What can hang from each mark
foforo: badi nilo
badi: digeg foforo manam vegu
tobu: digeg
vegu: badi
leral: zive
zive: digeg leral
tozasi: digeg fogikel sima
digeg: badi tobu zive
nilo: foforo
sima: tozasi

Known rows, with every way that one mark hangs from another
tobu(digeg(badi(foforo) zive(leral))): [ -8.6   9.2 -22.8   4.6   6.2  -7.1  -8.8  -9.1  -7.0   0.9   1.9  13.6
  -1.3   2.5  -0.4  -4.3  -9.7   4.5   3.6   4.8   0.9  -5.3  -9.1  -3.2
   8.8]
tobu(digeg): [ 12.3 -19.9 -22.9   4.6  -9.3 -10.3  -5.5  19.9 -27.4  -5.4  -3.1  14.1
   8.9   3.9  -3.1  -7.4 -15.2  -5.5   6.1  -6.9  10.2   8.1  -1.9  13.0
   5.6]
digeg(badi(foforo(nilo) manam vegu) tobu zive): [ 10.3  17.7  10.4   7.3   6.5   9.5  -2.4  -3.7  28.2   5.4  -2.3 -11.7
  -1.7  -1.1  -2.8   6.7  12.7   1.1  -3.0  16.3 -13.6  -2.4  -0.2  -6.9
  -2.1]
tobu(digeg(badi(foforo(nilo) manam vegu) zive(leral))): [ -0.6   2.1   0.7  14.6   0.8  -1.7  -3.6  -1.9  35.8   4.1   0.7   2.9
   4.4   3.8  -3.0   7.2   9.9  -2.2  -4.6  10.1  -8.1  -7.1 -11.1  -5.9
   5.4]
tozasi(fogikel sima): [-31.6 -13.3 -13.3 -26.4   2.3  -4.6  -5.1  17.7 -40.9  -1.9   1.3   9.5
   2.0   0.1  -0.7 -14.1 -17.8   2.5   5.1 -25.7   7.9   8.5   3.6  13.9
 -12.9]
digeg(badi(foforo(nilo) manam vegu) tobu zive(leral)): [ -5.4  27.3  20.9  14.5   6.6   9.5  -0.2 -13.0  32.6   5.4  -1.1  -8.0
  -3.6   1.2   3.6   5.3  14.0   1.7  -3.9  19.7 -11.6  -5.7  -4.1 -10.2
  -3.3]
zive(digeg(tobu)): [ 11.5  -6.1  -4.8   0.5  -4.4   1.7  -3.5  -1.8 -26.4  -6.4  -2.9   8.0
   3.8  -1.7   7.5  -5.0  -9.0  -5.3   2.0   2.4   7.1   5.3  13.2   9.6
   1.0]
zive(digeg(badi(manam vegu) tobu) leral): [ -5.0  14.2  11.7   5.3 -18.1   3.6   0.3 -22.4  18.9  -1.1   2.5   4.2
   2.2   2.7  11.4   2.2  10.2  -9.6  -6.7  11.6   2.0   3.2   8.2  -3.0
  -6.9]
nilo(foforo(badi(digeg manam vegu))): [ 11.9 -25.3  19.9   0.3  -7.6  -9.1   8.2  17.6  19.2   1.1   1.4 -12.4
   1.1   9.2  -4.7  12.5  13.8  -3.8   3.4  -4.8  -0.7   1.8  -7.9  -1.3
   9.1]
nilo(foforo(badi(digeg(tobu zive) manam vegu))): [  9.6  -8.6  26.7  -7.3  -4.2   2.7  -8.3  -5.2  11.0   5.2   2.2 -14.9
  -3.7  -1.5  -3.4  11.2  13.5   0.5  -1.1  10.3 -12.1   3.3  -6.1  -6.7
   1.4]
sima(tozasi): [ 11.9  -7.6 -16.9  11.1 -11.5 -11.5  -1.7  26.1 -29.9  -9.6  -6.8  -0.9
   5.5   6.2  -2.0  -6.5 -15.5   5.5   6.4 -13.4  18.7   6.1   0.9  10.5
  -5.0]
nilo(foforo(badi(digeg(tobu zive(leral)) manam vegu))): [ -4.5   1.9  36.7   0.9  -2.9   2.5  -6.4 -14.0  16.7   4.9   3.2 -11.7
  -6.7   0.3   3.7   9.5  14.1   2.2  -2.7  14.0 -10.6   0.2  -9.2  -9.2
   1.9]
leral(zive(digeg)): [ 17.4 -23.2 -29.9  12.3  -7.5  -4.8   3.4   7.4 -26.3  -3.5  -1.4   8.6
  -1.4  -3.5   3.3   0.7 -21.2 -13.2   1.3  -4.4  12.9   3.0   8.1  13.0
   6.2]
nilo(foforo(badi)): [  8.4   3.1  -2.3   1.9   4.8 -12.4  -2.5  22.2 -23.3  -7.5  -2.8  -1.6
  -1.8   9.4  -3.8  -4.8  -6.2   3.8  12.6  -9.9   7.4   1.7   4.0   6.0
  16.2]
nilo(foforo(badi(digeg(zive) manam vegu))): [  9.1 -20.5  12.3  -1.1 -10.1  -4.2  -1.0   4.1  14.5   4.5   2.0 -13.1
  -1.5   4.7  -4.9  12.6   9.8   0.3   0.1   2.0  -7.4   0.6 -13.5  -4.7
   7.6]
vegu(badi(foforo)): [  0.0  -7.5  -3.4  -0.5   1.6  -1.7  20.8  25.1   5.8   6.0  -0.9   2.5
   4.8   5.5  -4.1 -12.9  -2.3  -2.9   9.2  -6.8  12.8  -1.9  -5.2   0.8
  10.7]
tobu(digeg(badi(foforo manam) zive(leral))): [ -6.3   1.2 -14.1   5.9  -1.8  -6.4   0.3  -6.0  14.4   2.7   2.0   9.3
   2.5   0.7  -1.5  -0.2   0.0   2.0   0.9   7.3   0.0  -1.6 -12.4  -4.5
   2.5]
leral(zive(digeg(badi(foforo manam vegu) tobu))): [ 17.0  -8.9  -0.3   7.0  -4.1   2.9   0.0  -1.6  22.9   7.4   3.9  -5.8
  -7.6  -6.7   2.7  15.5   6.9 -16.2  -4.8  10.8   0.9  -1.2  11.5  -2.3
  -5.0]
tozasi(digeg(badi(foforo manam) tobu zive(leral)) sima): [-35.0  26.8   1.9 -19.0  15.7   3.5  -6.8 -16.2   2.5   3.5   0.1   2.9
  -6.7 -14.2   3.3  -8.9   3.2  14.1  -1.5   0.7  -8.3  -5.0   3.9  -8.6
 -11.4]
foforo(badi(vegu)): [ 5.4  3.1 -2.6 17.0 -7.1 -6.1 -0.9 21.1 -6.1 -5.9 -2.3 -2.5  4.0 13.7
 -2.6 -0.6  1.7 -8.4  4.8 -4.4  4.8  1.6  0.3  5.7  1.0]
foforo(badi(vegu) nilo): [16.3  4.4  2.4 24.7  3.3 -2.1  0.1 24.7  1.1 -9.2 -6.0 -4.9  6.0 14.6
 -4.2  0.6  3.6 -7.8  1.6 -4.6 -0.7 -4.2  4.2  6.0  9.1]
badi(digeg foforo manam vegu): [ 10.2 -38.0  14.4   7.5  -7.1  -5.2  20.7  23.2  30.6   8.0   1.3  -9.9
   1.4   7.3  -1.2  16.6  12.8  -7.2   0.8   0.2   4.8  -1.0 -12.2  -1.9
  -2.5]
tozasi(digeg(badi tobu zive(leral)) fogikel sima): [-56.7  39.7 -12.7 -40.6  15.6   7.0 -27.6 -32.3 -40.8  -1.0   5.8  14.4
  -7.6 -15.2   3.7 -20.0 -14.6  17.2  -4.4 -16.0 -10.0   0.7   8.2  -1.5
 -19.4]

Rows
[-42.7   9.3 -12.8 -42.4  12.4   6.6 -26.2  -6.2 -49.4   0.2   2.4   9.6
  -3.6 -18.0  -0.1 -18.2 -18.1  11.7  -2.3 -22.2  -9.0   5.4   9.2   6.9
 -20.5] : tozasi(digeg(tobu zive) fogikel sima)
[ -7.2  10.6  28.4   2.5   4.2   1.9 -16.1 -19.4  -2.4   3.3   2.5  -7.8
  -7.9   1.8   3.8   4.7   3.9   4.4  -0.4  10.5  -9.7  -2.8  -6.7  -7.8
   6.9] : nilo(foforo(badi(digeg(tobu zive(leral)) vegu)))
[ 20.0  -2.4 -16.7   1.6  -7.7   4.9   2.0 -13.3  -9.0  -2.1  -0.3   3.1
  -1.4 -10.1   3.0   4.2  -3.7 -12.5  -3.4  10.1   3.9   8.0  15.4   5.1
  -2.3] : leral(zive(digeg(badi(manam) tobu)))
[  7.0 -11.1  10.3 -17.9  -9.5  13.4  15.3 -12.4   6.4   9.7   0.2  -2.0
   7.9  -8.1  -3.6  -7.0   6.3  -3.5  -3.3  10.4  -3.7   8.3 -11.3  -3.9
  -2.3] : vegu(badi(digeg(tobu zive) manam))
[-18.8  23.1  -8.2 -24.6  -3.6  -0.5 -30.5   0.1 -22.5  -4.6   5.2   0.9
  -3.1  -5.8  -3.0  -3.2  -6.0   9.2  -6.1 -20.9  -0.2   3.1  13.6   2.1
 -23.7] : sima(tozasi(digeg(badi(vegu) tobu) fogikel))
[ 20.2  -2.2 -15.3  10.0  17.0  -3.5   7.9   2.3   3.2  -6.2  -3.0   4.8
   0.7   6.8   0.4   2.1  -2.6   1.7   2.9   0.0   3.3 -11.3  10.5   1.1
  17.8] : zive(digeg(badi(foforo(nilo))))
[ -8.5  -1.5  20.2  -8.7  -9.6  13.9  19.4 -22.2  11.5   9.2   1.2   2.2
   5.7  -5.2   2.0  -9.1   6.2  -2.3  -5.4  11.9  -1.5   4.7 -15.0  -7.0
  -2.7] : vegu(badi(digeg(tobu zive(leral)) manam))
[-12.6  21.3 -15.3   5.4 -12.5  -0.5   8.3 -17.4  -1.5  -2.1  -0.7   5.0
   0.9   2.0   3.9  -7.1  -4.3   5.3   0.8   8.2   1.7   5.2  -9.7  -2.0
  -2.8] : digeg(badi(manam) zive(leral))
[  5.4   9.4  26.0  16.8   5.1   5.1   6.2 -11.4  43.2   0.9  -0.2  -1.8
  -0.8   4.3   9.1   9.6  18.2  -7.4  -5.6  14.5  -4.0  -8.7   9.3  -6.3
   2.6] : zive(digeg(badi(foforo(nilo) manam vegu) tobu) leral)
[  4.0  -1.9  11.6  18.9   0.9  -2.1  14.6  -2.6  46.9  -0.6   0.8   0.3
   1.5  10.8   6.4  11.7  15.0  -6.3  -5.5   5.4   1.7 -11.4   2.2  -5.3
   7.5] : zive(digeg(badi(foforo(nilo) manam vegu)) leral)
[ 17.9   7.3 -25.3   2.5   0.9   3.0  -9.1 -16.1 -27.1  -3.3  -0.9   7.3
  -5.4  -9.1   3.5   0.1 -15.5  -8.5  -0.9   6.7   4.2   4.4  18.8   7.0
   1.2] : leral(zive(digeg(badi tobu)))
[  7.9  -8.7  -3.9  -3.0  -1.4   6.5  -4.5 -13.2 -28.3   2.0  -2.8  -0.4
  -0.7  -6.0   1.6  -2.1  -9.5   3.1   0.7   8.9  -3.8   4.9  -5.5   2.1
  -1.0] : badi(digeg(tobu zive))
[ 15.7  -5.8   8.2   8.6   8.9   1.5   0.8   2.0 -19.9  -6.4  -3.7  -1.8
   1.4   3.2  -1.7   0.1   0.4  -0.9   4.5   2.7  -0.7   1.5   3.2   1.4
   3.5] : foforo(badi(digeg(tobu)))
[ -1.0 -15.5  19.3   7.3   8.8   7.6  33.7  -2.2  40.7   9.8  -0.2  -2.8
   6.0   2.0  -1.8  -1.2  13.1  -0.5  -2.9   6.5  -1.5 -10.0 -21.1  -9.5
  13.9] : vegu(badi(digeg(zive(leral)) foforo(nilo) manam))
[ 13.8  11.9  19.1  11.6   6.8   5.5   5.3  11.4  32.3   2.9  -3.1 -10.1
   0.0   3.3  -2.1   7.4  15.8  -3.4   0.5   9.0  -6.4  -2.4   5.2  -3.2
  -1.2] : digeg(badi(foforo(nilo) manam vegu) tobu)
[  8.2 -13.7  -4.7   2.1 -11.7  -5.4  12.3   4.4  32.8   3.5   3.1  -2.0
   1.4   7.1   1.5  12.1  11.4  -7.6  -1.5   3.2   4.4  -3.5   3.4  -3.2
   1.4] : zive(digeg(badi(foforo manam vegu)))
[ -4.0   1.1  -4.3  16.4   3.7  -2.2   3.8 -13.8 -16.2  -5.4  -1.1   2.9
  -0.2   6.6   2.2  -0.7  -3.3   4.2   1.6   4.4  -0.6  -5.7 -13.5  -3.1
   7.7] : foforo(badi(digeg(zive(leral))))
[ 28.2  -5.7  -2.1  13.9  15.9   6.0   6.3  -1.6  17.4  -0.8  -2.4  -3.0
  -4.2  -8.0   0.4  10.9   3.0 -10.1  -3.1  10.5  -1.4  -4.3  15.5   1.3
   8.8] : leral(zive(digeg(badi(foforo(nilo) manam) tobu)))
[ 13.7 -15.1   3.7   1.5   8.6 -10.9   1.8  13.3 -16.3  -4.9  -1.3  -3.4
  -2.5   7.4  -4.5   1.7  -2.9   5.4   9.5  -9.0   4.3  -0.5  -2.3   1.1
  20.4] : nilo(foforo(badi(digeg)))
[  5.8 -18.6  16.8 -13.5   2.4  12.3  21.0  -3.3  23.2  14.8   1.7  -6.7
   3.3  -6.7  -3.7  -1.6  11.4  -0.8  -0.5  11.3  -3.4   0.2 -13.4  -8.4
   1.8] : vegu(badi(digeg(tobu zive) foforo manam))
[-36.6  32.4 -28.8 -19.1   6.9  -3.6 -13.2 -19.4 -29.7  -3.9  -1.1  12.2
  -1.7  -7.5   1.7 -16.9 -16.8  15.5  -0.4 -14.7  -2.3  -3.4   1.5  -0.9
  -4.8] : tozasi(digeg(badi zive(leral)) sima)
[-17.2  13.6   0.0 -24.4 -13.2   1.3 -20.9   3.9  -1.5  -2.8   5.6  -3.6
  -0.2  -7.6  -3.6   1.3   4.0   6.3  -8.8 -17.4  -1.0   6.9  11.1   0.3
 -28.3] : sima(tozasi(digeg(badi(manam vegu) tobu) fogikel))
[ 16.4 -17.1   6.6  18.8   8.0  -2.5  23.1  31.7  17.8  -2.3  -6.2  -5.3
   3.7   6.7  -2.9   3.5   4.8  -2.6   6.7  -4.9   5.7  -2.7  -2.2   5.0
   7.9] : badi(foforo(nilo) manam)
[-21.7   1.0 -29.3 -20.6  -3.2  -3.8 -19.5   7.8 -40.3  -6.7   2.6   4.5
  -2.0  -8.3  -4.4  -9.5 -20.1  15.8  -2.2 -25.4   3.7   1.9  -0.8   7.8
 -16.9] : sima(tozasi(digeg(zive) fogikel))
[-16.1  -4.5 -20.4 -13.9  -2.7  -8.6 -12.5  20.7 -37.6  -9.1   2.4   5.8
  -0.2  -3.8  -3.4  -8.0 -17.2  10.4   0.3 -34.0  11.1   2.7   5.9  11.2
 -15.1] : sima(tozasi(digeg fogikel))
